Each row was made from one walk, in order. Every step used is in the known rows, and no mark comes twice. Write each row's walk.
Known rows
pupeku/reka/kape: [-15  26 -12  22   1 -10  11  -7  19   1  36 -12  11  -4  11  16 -11   4
   6  10   3  17 -14   8  24  16]
lopif/voked: [ -8  18   3  -7 -42  14 -27  22  25   9   5  16   4   7 -10  36  -6   0
  33   4 -22   2  -3   8   9  30]
pupeku/doke/lopif: [ -2  -2  -5   7 -46 -32 -29  -9 -11  13  20  -7 -46  11 -21  39   2  -3
  18   1 -40  14 -30  36  -8  20]
reka/kape/fike/lopif/lafi: [ 16  11 -31 -13 -28  30   0  -3  42 -21  36  26  20 -15 -23  34 -18  16
  30  21 -25   9   5   9  17  31]
voked/kape/fike: [-10   0   0  -2 -39  20  -9 -27  33  -8  36  35 -23   9  18   8 -29   1
  12   6 -30   9 -19  19  12  12]
reka/kape: [-18  15  -2  10  -1 -20   2   4  14   6  32 -28   6 -11   0  40  -2   0
  15   5   1   1   3   6  32  20]
siki/lopif: [-27  29  -1  17 -42 -24 -13 -16  -9  17  -4  -5  -1  -5  16  46 -18   4
   8  27 -20   2  -5  24   0  22]
voked/kape/fike/lopif: [  6  14 -12 -14 -49  18 -22 -15  37 -23  48  58 -28   0  15  15 -39   8
  23   6 -30  21 -23  23 -21  34]
fike/lopif/reka: [  7   1  -6 -27 -51 -11 -28 -17  17 -14  63  17  -4  -4  -1  39 -34  16
   7  16 -25  27 -29   3 -29  31]
fike/lopif/siki: [ -4  25  -3  -8 -35  -4 -22  -3  20 -17  26  23   5 -18   7  21 -23   6
  12   4 -24  31 -27  11 -15  54]
doke/lopif/voked: [  8  12  -1   4 -43  25 -40  19  18   7  10   8  -6  16 -21  24   8 -11
  40  12 -34  16 -43  20   2  34]
pupeku/fike/lopif: [-12  43 -10  -7 -16 -44 -12   7   8   3  22  34 -31 -17 -14  26 -30  12
  22 -20 -18  36  -9   0 -21  66]
pupeku/reka/kape/fike/lopif/siki: [ -9  28 -28  12  -5  10   5 -24  47 -33  46  34  27 -10  18 -21 -22  16
  10  14 -20  38 -27  17  22  55]
doke/kape/voked: [-34 -21  -6 -11 -23 -13  -6 -15  18  10  21   5 -27  -5 -23  14   2  -3
  37  12 -18  11  -8  16  29   2]
pupeku/fike: [-29  30   0   5  -1 -41   0  -3   3  13   9   9 -24  -6 -12  21 -19   4
  12 -16 -18  19  -7  -2  14  46]
siki/lopif/reka/kape/fike: [-29  -8 -14   7 -30 -17   4 -41  22  -7  45  -6  32   8  21  43 -17  23
   1  49 -29  -2 -13  23  35  22]
voked/kape/doke/pupeku: [ -2  -3   0  -9 -20   1 -50 -40  -1 -17  22  13 -39   1   5  31  -3 -13
  16  32 -47  22 -20  15  11 -10]
lopif/siki/pupeku/reka/kape: [-17  10  -7  27  -7 -11   1   2  29 -16  33 -10  43 -15  27  20   7 -13
  -1  22  -2  16 -35  22  41  20]
lopif/reka/kape/voked: [-35 -37 -18 -10 -38 -10   1 -23  23  -7  61 -28  40   8 -12  37  -9  10
  11  29 -18  10 -31   8  32  12]
voked/kape/fike/lopif/lafi: [ 31   9 -26 -25 -63  60 -13 -23  47 -29  43  68  -8   1  -1  38 -43  12
  22  23 -41  26 -20  17 -29  20]
kape/doke: [-31   6   6  13 -24 -27 -33 -20  -2  14  10 -12  -8  -9 -17  24  -5 -12
  25   8 -40  21  -7   9  25  16]
pupeku/doke/kape/fike/lopif: [  4  -3 -15 -28 -27 -49 -22 -20  22  -5  39  48 -76  -4 -26  21 -12  18
  36  -1 -36  11  26  33  -1  28]
lopif/voked/kape/doke: [-10   4   9  -4 -48  20 -51  -6  29   1  28  27 -10  12  -6  45 -11 -12
  38  17 -50  28 -20  22   5  22]
reka/kape/voked: [-40 -13 -17   7 -26 -11   6  -4  16   4  23 -27  24  -5 -15  27   1   1
  26  12  -5   5  -7  12  41  18]
voked/kape/fike/lopif/siki/pupeku/doke: [ 11 -12 -12 -16 -77 -21 -41 -13  36 -35  47  59 -23  -1  19  42 -23  -1
  15   8 -46  16 -20  56 -15  37]
lopif/voked/kape: [  5  16   7 -12 -53  33 -30  12  35  -2  29  37  -9  17  10  45 -20  -2
  24   8 -25  12 -24  16 -12  20]

Write each row's walk
[ -7 -19   9 -12 -26 -56 -25  -5  11  -2  26  10 -38 -10  -6  55  18  -9
  15   7 -28   1  -3  41  28   8]	lopif/siki/pupeku/doke/kape
[-23   9 -11  -7   0 -68 -23 -19  16 -11  73   4   4 -16 -26  52 -21  15
  19  11 -38  50 -17   2   8  68]	pupeku/fike/lopif/reka/kape/doke
[  8  -2 -14 -33 -20 -33 -53 -46   7 -38  69  49 -46   5  -2  42 -30  12
   9  36 -62  56 -44   4 -30  36]	voked/kape/doke/pupeku/fike/lopif/reka
[  0  26 -17  15 -20 -17 -14  10  34 -31  45   8  40 -26  24  28  -4  -9
   7  19  -2  31 -38  29   6  42]	fike/lopif/siki/pupeku/reka/kape
[-20   5  -1   0 -55 -19 -16 -34   0   6  31  -5  14   9  23  57 -24  15
  -6  41 -30   7 -27  18  -7  14]	siki/lopif/reka
[-22  17  -9   1  17 -50 -36 -29 -15   2  -6   6 -44  -9 -23   9   4  -3
  22  13 -50  25  -4  -2  35  29]	kape/doke/pupeku/fike
[-25   6  -4   7 -28 -31   1 -24   7   2  47 -26  35   2  22  75 -13  18
  -5  48 -17   4 -17  20  11  18]	siki/lopif/reka/kape
[-15  -7  -9  -3 -14 -82 -41  -5  17 -15  68  -2  14 -24 -23  74  -7  -3
  24  17 -34  38 -22  12  19  57]	siki/pupeku/fike/lopif/reka/kape/doke
[ 27  24 -22 -18 -45  28 -70 -20  26 -36  30  67 -26  11   7  14 -16  -1
  32  45 -53  50 -39  22 -35  23]	fike/lopif/voked/kape/doke/pupeku/reka
[-16  -4 -16  28  -8  -2   6 -14  46 -25  30   5  45 -10  22 -14   2  -7
   5  19 -15  11 -30  26  64  21]	lopif/siki/pupeku/reka/kape/fike
[-23   2 -10  10  -2  -8   4  -8  29  -2  28  -5   5  -6  -5   6  -4   5
  19   2 -13  -7   6  12  55  24]	reka/kape/fike
[ 15 -14  -9  -9 -72  25 -42  -7  35  -7  32  49 -43  40 -11  19  -7   4
  36  11 -65  16 -37  49  -6  29]	pupeku/doke/lopif/voked/kape/fike
[-14  -6   9  27 -22 -24 -42 -17  17 -16  31  16 -10  -4   1  37   8 -30
  21  11 -65  59 -88  37  20  47]	voked/kape/doke/lopif/siki/pupeku/fike
[ 16   8   3  -2 -55  46 -39  11  31  -6  32  29 -18  24   1  37  -4  -8
  33  14 -37  28 -63  30 -18  27]	doke/lopif/voked/kape
[-17 -22 -10  -7 -14  -4   3 -31  36 -13  67  -6  21   7  -2  12 -14  16
   4  23 -24   0 -15   5  49  16]	lopif/reka/kape/fike
[-14 -10   1  -8 -13 -17  -2 -15  20  -6  67 -26  19   2   1  48  -9  10
  -2  21 -10   6 -18   1  25  13]	lopif/reka/kape
[  0 -26 -10  -6 -34 -39 -18 -22   1  -4  69 -29 -15  18 -16  61   4  10
   3  23 -36  17 -41  32   9  17]	pupeku/doke/lopif/reka/kape
[ 20  28  -2 -26 -61  29 -43  22  40 -17  43  56 -15   6   8  58 -30   4
  35  10 -21  28 -22  17 -43  43]	fike/lopif/voked/kape
[-10  24  -9  -7  17 -33 -14 -13 -11  -5  -1  17 -44  -3  -9   9  -6   4
  10   7 -24  11  -6  -6  18  28]	doke/pupeku/fike
[  8  16   0 -15 -59  15 -65   2  35 -12  37  48 -15   3  -7  57 -21  -5
  46  16 -49  42 -21  26 -30  45]	fike/lopif/voked/kape/doke
[-10   4  -2  21 -13   1 -46  11  21   7  25 -23  11   4 -34  38  27 -14
  53  22 -47  28 -34  27  42  40]	reka/kape/doke/lopif/voked
[-26  14 -11   8  42 -58 -20 -20  -8  -5   9 -12 -24 -16 -23  29  15  -2
  22  17 -36  21   3  -2  57  33]	reka/kape/doke/pupeku/fike
[ 16 -43 -13 -40 -54 -60 -42 -23  33 -19  68  47 -50  -1 -19  45  -7  12
  24  21 -39   2   3  40   0  10]	siki/pupeku/doke/kape/fike/lopif/reka
[-19  -8 -40   8  -8  -1  -2 -28  10 -17  20  -7  11   3  -1 -10   5   3
  14  42 -10  12 -21  13  36  -4]	doke/pupeku/reka/kape/voked
[ -4 -19  12  22 -49   4 -56 -18  16 -21  36  -1   2  -2  12  39  13 -37
  22  31 -61  48 -85  48  16  17]	voked/kape/doke/lopif/siki/pupeku
[-12 -15  -5 -15 -16 -43 -10 -26  16   9  27  29 -68   9 -23  16  -1  13
  27  -2 -36  -5  24  29  34   6]	pupeku/doke/kape/fike
[-17  41  -6  -7  -9 -29  -9  -2  20 -13  23  39 -11 -19   1  17 -31  12
  11 -14 -30  45 -26   2  -8  81]	pupeku/fike/lopif/siki
